Each row was made from one walk, in order. Every step used is in the known rows, and no mark comes twice. Write each row's walk.
In the rows, 100 means zero.
Known rows
gidad > tevinum > gobol > safur > refe: [87 82 113 70 93 111 103 97 94 87 133 95 120 76 104 125 98 88 96 144 79 107 116 100 128 103 138 120 134 95 95]
zazi > punoze > mizutaf > safur > refe: [104 106 121 73 58 113 114 122 104 96 124 94 100 96 135 102 95 136 107 133 80 110 124 104 126 119 132 113 110 69 117]
gidad > gobol > dotoz > punoze > mizutaf: [108 105 122 63 123 91 118 80 84 103 117 89 108 68 123 71 73 108 118 117 58 107 118 92 111 86 118 117 116 107 62]
zazi > punoze > dotoz > gobol > safur > refe: [111 107 113 71 71 99 83 95 106 81 120 95 93 88 120 75 94 121 98 160 98 122 125 106 123 119 93 102 116 72 84]
zazi > punoze > dotoz > refe > safur > gobol: [112 131 117 79 61 99 71 96 99 83 118 93 95 80 99 89 88 162 113 126 53 104 140 115 93 141 113 120 89 64 71]
safur > gobol: [105 103 125 72 92 101 79 92 100 87 108 95 109 90 104 122 90 88 112 102 93 103 135 93 109 99 88 115 103 86 90]
punoze > dotoz: [96 95 112 88 75 93 88 99 99 95 94 87 94 79 99 91 75 121 98 97 90 110 120 87 99 107 98 84 95 96 97]
mizutaf > punoze > dotoz > refe > zazi: [101 89 114 102 66 102 106 113 124 102 96 93 94 107 90 94 86 167 113 111 78 108 120 89 112 100 114 99 92 97 70]
gobol > safur > refe > zazi: [109 78 120 70 82 118 106 114 113 81 125 95 107 98 114 115 109 107 106 154 94 118 118 97 159 87 85 114 130 100 78]
safur > refe > zazi > punoze: [117 114 128 77 79 115 98 108 109 88 123 100 101 119 130 97 115 114 116 151 99 117 116 109 143 94 117 131 131 98 88]
mizutaf > punoze: [105 95 119 94 104 99 106 102 115 106 95 96 100 107 98 111 79 117 103 99 88 111 114 90 97 87 109 126 100 89 101]
safur > refe > zazi > punoze > mizutaf: [117 109 133 70 59 121 127 115 104 93 135 101 99 109 142 96 103 132 120 149 89 113 117 103 147 105 113 122 128 100 96]
dotoz > gobol > tevinum > gidad > punoze > mizutaf: [124 101 131 86 89 97 112 85 73 132 91 97 107 98 116 101 70 115 101 112 81 124 135 88 111 139 98 78 108 70 87]
tevinum > gidad > punoze: [117 97 131 82 103 96 96 82 77 122 106 94 89 100 102 120 77 119 97 115 75 114 120 95 114 113 117 97 120 90 77]
tevinum > gobol > gidad > punoze: [103 102 128 84 128 89 90 87 80 113 85 103 104 99 90 143 102 117 92 107 77 121 96 109 115 109 131 99 115 95 132]
mizutaf > safur: [95 105 109 91 92 99 85 116 104 95 95 88 109 92 99 119 84 108 95 95 96 105 121 100 115 90 116 101 97 72 111]
tevinum > gidad > gobol: [108 93 136 67 107 97 102 75 101 105 106 92 104 94 102 96 82 105 102 119 90 114 126 85 99 88 123 102 126 103 73]
gobol > dotoz > punoze > mizutaf > safur > refe > zazi: [111 83 111 70 105 117 109 124 91 90 125 85 110 95 131 99 101 128 113 140 68 115 124 106 164 92 125 111 116 79 71]
punoze > dotoz > refe > safur: [101 102 100 94 60 98 81 101 98 97 101 87 91 75 90 76 77 160 103 111 61 102 123 100 91 121 107 94 82 77 93]
refe > zazi > punoze > mizutaf > safur: [108 136 125 84 71 111 121 134 102 95 121 95 108 104 127 121 84 141 109 113 86 112 121 113 146 93 128 114 110 79 98]
tevinum > gidad > gobol > safur: [106 87 134 59 108 96 114 79 102 96 116 92 105 78 98 106 79 106 95 136 79 117 128 87 114 87 109 105 132 100 56]
gidad > punoze > dotoz > refe > safur: [108 110 105 98 71 96 74 102 88 118 106 88 88 81 94 91 73 175 105 112 45 112 119 105 100 147 117 95 91 79 93]
gidad > punoze > dotoz: [103 103 116 93 85 93 80 100 88 115 98 89 88 88 101 106 70 138 101 95 74 120 115 92 108 133 108 87 102 99 98]
dotoz > refe > zazi > punoze > mizutaf: [110 135 126 85 41 103 135 108 98 99 126 101 99 95 128 89 95 145 123 131 75 93 117 102 132 95 115 115 108 95 76]
zazi > punoze: [109 134 124 86 87 92 99 94 94 94 106 98 97 94 115 95 88 103 104 115 90 106 115 106 106 91 113 126 111 89 95]
gobol > gidad: [100 92 126 77 114 86 94 92 96 88 84 100 99 96 100 97 104 101 98 107 94 115 106 93 112 86 97 87 115 100 118]
mizutaf > safur > gobol: [98 104 118 77 96 104 70 112 107 85 103 90 117 95 99 139 90 100 104 94 93 105 141 100 118 102 106 109 97 64 100]
tevinum > gidad: [110 90 127 79 91 97 105 82 87 102 102 92 93 90 99 106 82 102 93 116 89 105 126 90 105 88 107 96 113 88 80]
dotoz > gobol > safur > refe > zazi > punoze: [122 123 123 69 88 111 93 105 111 80 132 102 109 114 129 97 110 102 110 174 110 121 120 115 160 87 92 130 134 78 76]
mizutaf > punoze > zazi: [103 92 125 92 102 102 126 104 110 98 99 93 99 97 98 100 78 151 106 104 109 115 126 88 98 95 111 113 110 84 103]
dotoz > refe > zazi > punoze: [110 139 122 92 63 97 106 100 103 92 114 100 100 104 114 89 106 128 118 134 86 97 116 108 129 84 120 124 113 93 69]
safur > gobol > dotoz > refe: [111 97 111 76 93 90 72 90 95 89 105 89 106 77 99 93 100 95 115 110 66 94 142 92 111 94 98 99 99 79 55]
zazi > punoze > mizutaf > safur: [102 131 120 83 68 101 119 122 97 97 114 93 103 88 123 111 76 135 102 104 79 105 123 106 118 105 128 110 101 68 111]
safur > refe > zazi > punoze > dotoz: [112 103 124 79 65 113 93 111 110 85 118 94 91 111 123 83 106 141 111 145 94 126 119 105 135 114 119 108 121 101 82]

Write each row's walk
[105 106 111 72 135 92 64 101 83 80 105 84 117 81 103 119 91 95 106 107 69 107 140 111 124 90 115 122 100 59 58]  mizutaf > safur > gobol > dotoz > punoze
[114 62 129 80 76 115 114 115 85 126 99 90 104 100 120 120 92 143 97 129 64 134 140 89 129 162 130 80 115 67 96]  gobol > tevinum > gidad > punoze > mizutaf > safur > refe
[120 109 121 89 71 107 78 108 112 89 92 97 112 119 126 66 112 119 111 147 113 139 131 105 126 130 104 98 115 81 85]  safur > refe > zazi > punoze > dotoz > gobol > tevinum
[103 80 118 74 64 127 113 137 113 96 124 91 112 107 127 119 97 134 111 127 94 115 124 95 158 103 115 98 112 83 113]  punoze > mizutaf > safur > refe > zazi
[113 123 118 90 60 96 75 99 98 85 92 93 107 81 98 79 95 154 112 121 51 117 151 111 82 160 108 114 86 61 67]  zazi > punoze > dotoz > refe > safur > gobol > tevinum
[99 103 123 67 106 94 105 93 112 91 112 94 113 75 102 105 83 100 103 123 86 113 116 90 116 85 98 115 124 106 79]  gidad > gobol > safur
[115 105 120 82 103 108 75 103 98 88 89 93 123 88 98 116 89 102 107 102 75 123 146 104 98 130 84 124 98 68 93]  refe > safur > gobol > tevinum
[98 79 110 81 84 110 79 117 112 93 105 88 107 102 110 110 103 109 99 122 98 112 124 97 126 102 120 104 108 72 120]  mizutaf > safur > refe
[114 138 117 80 82 96 91 108 104 80 116 96 103 94 113 93 83 125 101 140 103 124 121 114 141 95 89 103 115 80 66]  refe > zazi > punoze > dotoz > gobol > safur
[94 91 118 91 88 80 87 85 82 111 81 99 92 85 81 116 103 159 95 111 59 112 102 102 102 134 137 71 97 93 112]  tevinum > gobol > gidad > punoze > dotoz > refe
[99 95 123 91 90 91 90 97 89 108 87 100 97 101 85 125 109 166 102 119 68 119 101 108 131 122 136 74 107 104 100]  tevinum > gobol > gidad > punoze > dotoz > refe > zazi
[100 123 114 94 46 84 96 91 98 93 102 93 85 80 105 69 90 146 108 120 71 97 120 99 91 115 121 97 92 87 77]  zazi > punoze > dotoz > refe
[118 91 132 92 102 93 100 86 76 125 81 94 100 96 99 112 85 113 96 109 73 128 130 92 105 133 113 93 116 87 73]  gobol > tevinum > gidad > punoze
[103 73 116 69 82 107 101 101 107 85 118 94 99 81 111 105 100 99 100 147 88 110 120 92 132 98 86 113 121 91 89]  gobol > safur > refe
[118 135 120 98 81 94 84 107 103 92 81 96 114 110 114 74 93 117 107 118 112 134 129 107 117 117 99 96 107 81 81]  refe > zazi > punoze > dotoz > gobol > tevinum
[122 130 124 66 100 112 99 134 98 83 126 90 118 97 125 125 89 126 115 112 68 119 144 115 157 99 121 112 115 69 60]  refe > zazi > punoze > mizutaf > safur > gobol > dotoz
[111 102 122 61 114 97 103 85 73 87 121 91 106 67 120 102 81 100 119 113 55 98 137 97 120 97 92 119 102 83 55]  safur > gobol > dotoz > punoze > mizutaf
[115 140 128 86 90 103 104 107 101 91 113 99 103 111 118 105 97 110 111 124 99 112 112 112 133 80 113 129 122 99 80]  refe > zazi > punoze
[104 80 119 72 90 121 111 108 109 85 123 96 116 93 101 147 113 106 97 155 95 114 113 108 153 83 109 127 122 93 91]  tevinum > gobol > safur > refe > zazi
[123 90 131 74 107 110 84 90 86 93 93 92 115 91 92 117 87 110 99 116 68 126 154 102 96 133 94 114 105 62 70]  refe > safur > gobol > tevinum > gidad
[98 90 123 86 114 87 83 91 82 110 79 97 95 89 85 129 94 142 88 100 74 129 99 105 107 129 131 77 105 98 126]  tevinum > gobol > gidad > punoze > dotoz
[115 105 131 62 60 120 141 119 106 83 144 101 100 93 138 108 100 133 113 166 77 117 119 105 163 103 98 126 134 98 76]  gobol > safur > refe > zazi > punoze > mizutaf
[118 111 119 67 142 102 85 88 71 75 120 85 109 68 104 92 83 137 114 126 72 115 148 118 113 106 103 131 114 62 59]  refe > safur > gobol > dotoz > punoze > zazi
[113 80 128 94 87 90 93 90 76 121 76 88 92 88 94 100 76 137 91 104 66 136 134 88 99 154 113 68 108 91 69]  gobol > tevinum > gidad > punoze > dotoz
[96 107 122 67 109 94 68 92 89 80 118 103 116 91 98 91 103 123 118 120 52 105 131 103 112 122 123 99 126 82 92]  dotoz > refe > safur > gobol > gidad > tevinum
[91 108 116 83 85 98 118 106 84 98 113 91 105 78 117 113 74 128 106 107 74 95 119 102 119 96 116 115 91 70 100]  dotoz > punoze > mizutaf > safur
[105 77 107 69 103 106 103 111 85 93 119 84 103 79 127 91 93 122 106 133 61 109 126 101 135 101 126 107 107 69 83]  gobol > dotoz > punoze > mizutaf > safur > refe
[108 109 118 70 145 84 87 75 89 96 103 88 111 80 110 73 85 90 112 120 71 111 117 99 106 74 124 126 121 104 54]  gidad > gobol > dotoz > punoze
[105 101 108 98 83 89 74 95 100 98 67 90 112 87 100 71 82 99 98 97 109 124 132 88 91 123 83 73 88 76 100]  punoze > dotoz > gobol > tevinum
[82 103 133 56 118 94 99 101 75 76 125 101 121 86 120 115 91 116 117 109 60 106 129 100 133 120 133 98 124 79 95]  dotoz > punoze > mizutaf > safur > gobol > gidad > tevinum
[99 88 121 73 78 122 117 121 98 92 130 93 109 104 132 114 100 136 117 142 84 107 120 104 156 100 119 121 111 80 93]  dotoz > punoze > mizutaf > safur > refe > zazi
[107 103 116 82 130 87 109 84 71 85 104 85 97 66 109 71 85 123 107 121 90 107 127 104 114 81 110 108 119 86 63]  gobol > dotoz > punoze > zazi
[115 130 109 87 70 100 114 132 96 95 118 88 107 91 121 90 93 150 113 122 59 105 127 112 149 89 139 99 107 73 63]  gobol > dotoz > refe > zazi > punoze > mizutaf > safur
[109 87 111 69 88 105 84 92 108 88 118 97 108 92 115 95 100 86 100 152 109 111 123 96 131 92 77 107 117 73 99]  dotoz > gobol > safur > refe
[110 115 122 81 83 117 88 129 114 87 119 95 108 123 124 114 114 127 108 143 99 121 121 116 151 98 136 126 125 76 97]  mizutaf > safur > refe > zazi > punoze
[109 129 123 89 73 101 97 111 102 88 107 93 93 101 113 92 86 136 107 118 92 119 115 108 125 102 114 106 112 101 75]  refe > zazi > punoze > dotoz
[120 132 126 70 82 98 123 103 105 101 125 94 110 90 128 67 93 140 128 134 60 109 123 100 132 86 137 109 126 110 47]  gidad > gobol > dotoz > refe > zazi > punoze > mizutaf
[107 114 111 79 98 93 89 92 101 90 107 95 110 82 105 104 80 83 96 125 107 105 120 98 123 79 73 106 106 73 90]  dotoz > gobol > safur
[108 100 105 87 120 95 89 94 86 100 90 86 112 74 89 120 88 85 89 100 79 107 116 105 105 72 126 109 101 86 94]  tevinum > gobol > dotoz
[111 109 114 84 74 101 58 98 91 107 114 91 94 85 92 112 77 168 114 112 44 111 138 106 102 160 106 103 89 70 81]  gidad > punoze > dotoz > refe > safur > gobol
